What can hang from each mark:
Q_964: Q_594
Q_144: Q_594
Q_582: Q_594
Q_594: Q_176 Q_232 Q_285 Q_454 Q_581 Q_964
Q_176: Q_594
Q_201: Q_454
Q_454: Q_392 Q_594

Every row comes from one small tree of marks. The marks that hang from a mark follow it in brackets, in the order of their numbers. Every link used is in the known rows. Which tree was each row made from?
Known rows:
Q_594(Q_285 Q_454): [-46.2  24.0 -34.2 -16.6  -8.6 -26.0 -48.6  51.6   2.9 -25.4   0.7  41.6
  11.4  11.4  44.1 -12.1  28.4  -4.8  11.7  25.4 -17.2]
Q_454(Q_594(Q_232 Q_285 Q_581)): [-38.2  36.9 -52.2 -26.0  15.4 -38.3 -51.1  27.8  31.6 -30.1 -25.6  18.7
  33.6  25.4  47.2  38.5  21.5 -24.4   1.1   8.8 -42.5]
Q_454(Q_392 Q_594): [-69.3 -13.1 -47.6 -46.7  -0.7 -46.2  35.7  44.1 -19.0 -39.5  34.2  54.5
  18.2  19.8  44.5  18.1  21.0 -42.8 -13.0  26.7  10.5]
Q_201(Q_454(Q_392 Q_594(Q_285 Q_581))): [-42.3  14.5 -51.1 -38.2  -0.5 -47.7  36.2  15.2  19.5 -43.8 -26.8  36.1
  21.1  22.7  44.4  28.4  19.7 -36.2  15.5  14.9 -23.9]
Q_201(Q_454(Q_594)): [-51.5   9.2 -34.9 -56.8 -19.3 -30.8  27.0  26.6  -5.4 -37.1  43.0  44.7
  10.3   8.1  53.6  14.6  24.1 -14.9  15.9  34.0   6.2]
Q_176(Q_594(Q_454(Q_392))): [-63.7 -15.7 -44.1 -31.5  -1.3 -26.4  33.6  50.3 -12.2 -16.3  32.1  46.0
  20.3  14.7  24.2  15.2  19.8   8.5  -9.5  64.8   6.0]
Q_201(Q_454(Q_392 Q_594(Q_285))): [-51.0  10.3 -43.8 -42.6 -24.7 -45.6  47.6  18.0 -13.6 -43.4  -4.8  44.9
  15.0  23.4  45.3  10.2  21.8 -28.7  14.6  17.3 -18.4]
Q_144(Q_594): [-62.5  13.1 -43.1 -53.4  15.0 -25.1 -11.2  54.0  -4.0 -17.5  47.4   7.5
  13.2   7.4  46.4  17.3  26.5 -14.4  -9.0  23.7   3.8]
Q_176(Q_594(Q_454 Q_581)): [-49.6   7.1 -45.8 -30.7  22.8 -12.7 -17.3  47.2  27.9  -6.2  20.3  38.9
  19.0   7.8  37.7  35.7  22.1  16.9  -2.5  60.6   0.8]
Q_582(Q_594(Q_176 Q_285 Q_581)): [-33.2  44.4 -54.4 -23.9  16.6 -25.3 -80.3  36.2  35.1 -18.3 -32.2 -20.0
  12.1  19.1  66.6  42.4  16.3  13.6  13.7  12.9 -19.3]
Q_176(Q_594(Q_232 Q_285 Q_964)): [-41.4  43.2 -49.0 -27.1  -2.4  -0.8 -57.0  31.1   2.2  10.4 -42.5  18.1
  29.1  25.9  31.7  14.6  22.8  32.4 -13.8  30.6 -55.2]
Q_176(Q_594(Q_581)): [-55.0  16.0 -45.2 -51.8  32.8 -12.8 -22.7  43.9  24.3 -12.7  14.1  43.1
  17.7   2.7  42.8  36.7  19.4  12.8 -22.1  36.9   2.7]
Q_201(Q_454): [-50.1  15.2 -26.6 -55.5 -16.0 -20.8  -0.7  34.4   8.5 -34.7  35.6  33.9
   3.6  -9.6  41.4 -10.9  14.9  -0.8  10.1  32.0  14.4]
Q_454(Q_594): [-61.4   6.7 -43.0 -49.2   1.8 -30.7  -5.8  45.4 -15.1 -32.7  42.8  55.3
  13.4  14.6  57.2  17.9  27.7 -25.5  -7.4  26.3   8.1]
Q_176(Q_594): [-64.2  11.6 -39.7 -57.0   9.9 -11.6 -10.5  46.8 -10.5 -13.8  35.8  49.6
  13.1   2.3  40.1  19.3  19.8  23.1 -23.2  41.5   4.7]
Q_176(Q_594(Q_285 Q_454 Q_581)): [-40.6  27.8 -48.0 -20.1  22.2 -14.7 -39.3  42.1  23.4  -6.6 -18.1  40.0
  21.1  17.2  44.2  31.5  25.9  18.8   2.1  41.6 -29.3]
Q_201(Q_454(Q_392)): [-56.5  -4.8 -29.3 -53.0 -15.5 -36.8  43.1  32.8   3.4 -43.9  27.4  33.1
   8.7  -2.2  29.7 -10.3   9.1 -18.6   6.5  32.6  16.4]
Q_176(Q_594(Q_285)): [-57.7  31.5 -41.1 -42.7   6.4 -13.3 -31.9  39.9 -13.1 -11.1  -2.1  53.5
  12.7  12.9  45.2  14.7  22.6  26.9 -20.5  21.9 -25.8]
Q_594(Q_232 Q_285 Q_454(Q_392) Q_581): [-33.1  14.0 -44.9  -2.0   7.2 -46.7 -31.2  39.2  46.3 -30.9 -38.0   2.9
  33.8  19.8  18.5   9.2  13.9 -27.3  10.6  32.8 -36.2]
Q_964(Q_594(Q_232)): [-60.2  19.5 -29.0 -36.0   7.9 -23.6 -35.2  38.7  -7.8 -27.3  27.3  32.9
  28.8  18.4  33.1  28.7   4.3 -13.2  -2.4  21.0 -11.5]
Q_964(Q_594(Q_176 Q_232 Q_454)): [-45.1  20.4 -39.3  -5.0 -11.0  -8.7 -39.2  33.6   4.7 -22.4   9.2  -9.6
  34.0  26.8  52.1  37.2  13.6  -5.5  25.9  44.7 -18.0]
Q_594(Q_232 Q_285 Q_581 Q_964): [-28.1  48.3 -50.0 -14.8  17.5 -16.2 -85.4  32.9  48.2  -6.4 -66.5   3.9
  30.4  18.2  35.8   8.0  20.3 -11.6  -3.2  10.5 -47.4]

Which tree is each row?
[-41.6  28.4 -40.4 -15.2 -10.9 -19.6 -44.1  37.6   8.2  -8.0  -2.9  19.3
  27.6  22.1  27.0  16.9  19.7  35.0   5.6  47.1 -45.8] | Q_176(Q_594(Q_232 Q_285 Q_454))
[-33.3  16.0 -48.6   5.8 -26.1 -28.5 -27.0  32.5  23.6 -31.6 -39.0 -27.0
  33.3  26.4  39.2   0.5  20.9 -12.4  18.7  34.6 -36.6] | Q_594(Q_176 Q_232 Q_285 Q_454(Q_392))
[-44.5  29.3 -54.1 -29.0  -4.6  -4.3 -60.3  43.3   4.5   2.2  -3.2 -16.5
   9.7  22.7  61.0  26.2  19.9  15.6  13.5  36.9   1.7] | Q_582(Q_594(Q_176 Q_964))
[-42.6  32.0 -45.5 -22.6  21.7 -10.2 -51.4  24.5  32.5 -26.9 -18.4 -12.2
  37.6  21.1  54.9  58.8   6.0 -17.1   5.5  19.5 -18.7] | Q_964(Q_594(Q_176 Q_232 Q_581))
[-39.2  12.2 -47.7 -22.6  16.3 -15.5 -32.8  40.0  43.9  -6.3  13.9   9.3
  32.5  11.1  23.6  39.7  16.3  20.4   3.6  65.7 -19.2] | Q_176(Q_594(Q_232 Q_454 Q_581))
[-44.3  22.6 -52.9 -34.5  -3.2 -13.1 -32.6  37.1  21.9 -15.8  16.6 -63.3
  32.3  15.5  53.5  32.1  22.9  -1.7   1.6  31.0 -20.9] | Q_144(Q_594(Q_176 Q_232))
[-40.7  38.8 -58.2 -24.7  23.3 -16.7 -46.8  34.6  15.6  -8.1 -50.2  43.9
  23.2  30.6  64.1  28.6  35.1 -31.9  -0.4   7.5 -34.5] | Q_454(Q_594(Q_285 Q_581 Q_964))
[-37.8  31.1 -50.0 -19.7 -11.8   3.0 -60.9  32.8  24.0  -7.2 -27.4 -27.0
  28.6  13.0  52.5   3.3  21.4  -2.9   1.1  31.9 -20.6] | Q_594(Q_176 Q_232 Q_964)
[-39.8  15.3 -52.4 -13.5 -10.8 -12.8 -30.8  41.9  25.4 -13.5  24.5 -66.9
  33.3  22.1  49.1  30.5  27.8  -3.4  24.5  51.1 -23.1] | Q_144(Q_594(Q_176 Q_232 Q_454))
[-36.8  18.6 -55.9   6.9 -17.4  -7.0 -22.2  38.3   4.2 -11.2 -62.3   0.0
  24.2  29.5  55.7  -8.9  32.2 -17.6  15.1  32.3 -28.0] | Q_594(Q_176 Q_285 Q_454(Q_392) Q_964)
[-24.2  42.2 -51.6  11.9 -24.4   2.1 -80.2  32.3  26.2  -4.0 -61.1 -30.2
  30.3  28.6  54.0  -3.9  29.6   5.7  26.9  34.9 -52.5] | Q_594(Q_176 Q_232 Q_285 Q_454 Q_964)
[-34.8  50.6 -49.1 -12.7  19.0 -11.6 -71.2  18.8  31.0 -26.1 -59.2 -10.6
  38.9  28.3  59.4  54.0  10.1 -10.3  10.1  -0.3 -47.3] | Q_964(Q_594(Q_176 Q_232 Q_285 Q_581))
[-39.3  31.1 -36.8 -10.0 -15.0 -41.6 -77.0  49.7  17.2 -15.4  10.7  -8.9
  19.8  24.8  25.4  16.8  13.3  24.7  33.9  40.7 -33.7] | Q_582(Q_594(Q_232 Q_285 Q_454))
[-51.0  -2.4 -64.3 -31.7  13.3 -32.1  20.0  29.7  19.3 -36.8  -9.6   9.4
  30.0  22.9  66.5  47.7  23.8 -45.4  -4.4  27.9   3.0] | Q_454(Q_392 Q_594(Q_176 Q_581))
[-42.1  32.2 -43.3  -5.3  -6.2  -8.8 -59.6  50.6   1.6  -6.3 -31.2  36.0
  12.9  19.9  46.4 -18.3  32.8  -7.5  11.7  29.1 -26.4] | Q_594(Q_285 Q_454 Q_964)
[-42.9  15.7 -55.2 -23.8  11.4 -53.7  -7.0  26.4  29.2 -36.7 -35.5  17.5
  38.6  31.4  33.0  36.2  17.4 -40.0  -2.2  12.0 -41.7] | Q_454(Q_392 Q_594(Q_232 Q_285 Q_581))
[-52.6  11.6 -56.0 -31.4  19.7 -50.2   7.5  34.9  10.4 -37.0 -27.5  46.6
  26.1  28.1  48.9  33.3  23.8 -47.6  -8.5   7.5 -21.7] | Q_454(Q_392 Q_594(Q_285 Q_581))
[-44.7  16.0 -49.9 -37.5  18.3 -38.1 -29.8  35.0  34.4 -29.8  14.5  17.9
  32.4  16.8  43.7  42.8  18.6 -28.8  -2.1  28.1 -14.5] | Q_454(Q_594(Q_232 Q_581))
[-35.0  42.4 -44.4 -18.7 -16.2 -16.0 -71.5  30.4  24.2 -27.4 -33.3 -20.6
  26.8  13.1  55.4   4.5  22.2   4.3   1.0   8.4 -39.6] | Q_594(Q_176 Q_232 Q_285)
[-47.2  36.1 -44.4 -34.3   3.7 -28.8 -46.1  41.2  11.8 -16.7   0.0 -23.9
  28.5  19.8  34.6  17.8  23.5  -3.3   0.3   9.7 -46.5] | Q_144(Q_594(Q_232 Q_285))
[-34.9   5.2 -62.1  -0.2   9.3  -8.6 -13.9  41.3  38.5  -9.8 -44.3  -9.7
  28.6  20.5  53.7  15.0  26.0 -34.4  10.7  51.1  -3.5] | Q_594(Q_176 Q_454(Q_392) Q_581 Q_964)
[-46.7  36.4 -55.9 -31.1   1.5  -8.9 -40.1  39.5   0.2 -16.9 -14.9 -30.8
  19.1  21.6  72.8  23.5  32.8  -3.6   0.3   5.2 -31.2] | Q_144(Q_594(Q_176 Q_285))
[-36.3  34.9 -49.6  -4.2  -8.9  -1.7 -52.9  36.9   8.3  14.1 -36.0  13.6
  30.4  29.8  29.3  11.7  25.2  33.0   8.9  53.1 -56.7] | Q_176(Q_594(Q_232 Q_285 Q_454 Q_964))
[-42.4  18.6 -58.5 -33.9  15.9 -17.0 -22.6  31.6  26.5 -28.9  -0.8   8.6
  24.1  18.8  79.4  48.7  30.2 -29.1  -1.7  27.6  -0.6] | Q_454(Q_594(Q_176 Q_581))
[-44.2  26.5 -41.0 -38.4  19.2 -44.0 -66.9  45.8  48.1 -17.5  21.8 -14.5
  22.4  13.0  24.7  41.6   2.5  10.4   9.2  35.1  -4.2] | Q_582(Q_594(Q_232 Q_581))
[-60.9  -8.2 -45.7 -38.0  -9.0 -49.4  23.0  37.7  -1.9 -36.3  27.6  25.1
  34.4  24.3  30.3  21.6  14.8 -37.8  -9.2  33.8  -8.7] | Q_454(Q_392 Q_594(Q_232))
[-33.6  48.4 -56.8 -19.0  21.2  -1.9 -67.0  28.0  37.8   9.6 -64.4  10.7
  33.0  22.5  32.1  32.0  18.4  23.2 -12.1  27.0 -57.6] | Q_176(Q_594(Q_232 Q_285 Q_581 Q_964))
[-41.8  16.9 -50.9 -13.3  -2.0 -12.8 -34.4  51.1  14.6   5.5  14.5 -36.0
  34.6  25.1  29.1  14.1  28.3 -10.7  18.2  55.2 -27.3] | Q_144(Q_594(Q_232 Q_454 Q_964))
[-52.0  38.7 -49.7 -31.9   6.8   4.0 -43.4  38.9 -14.7   9.3 -35.6  47.8
  17.3  20.0  47.0   8.7  27.7  27.8 -17.1  25.5 -33.8] | Q_176(Q_594(Q_285 Q_964))
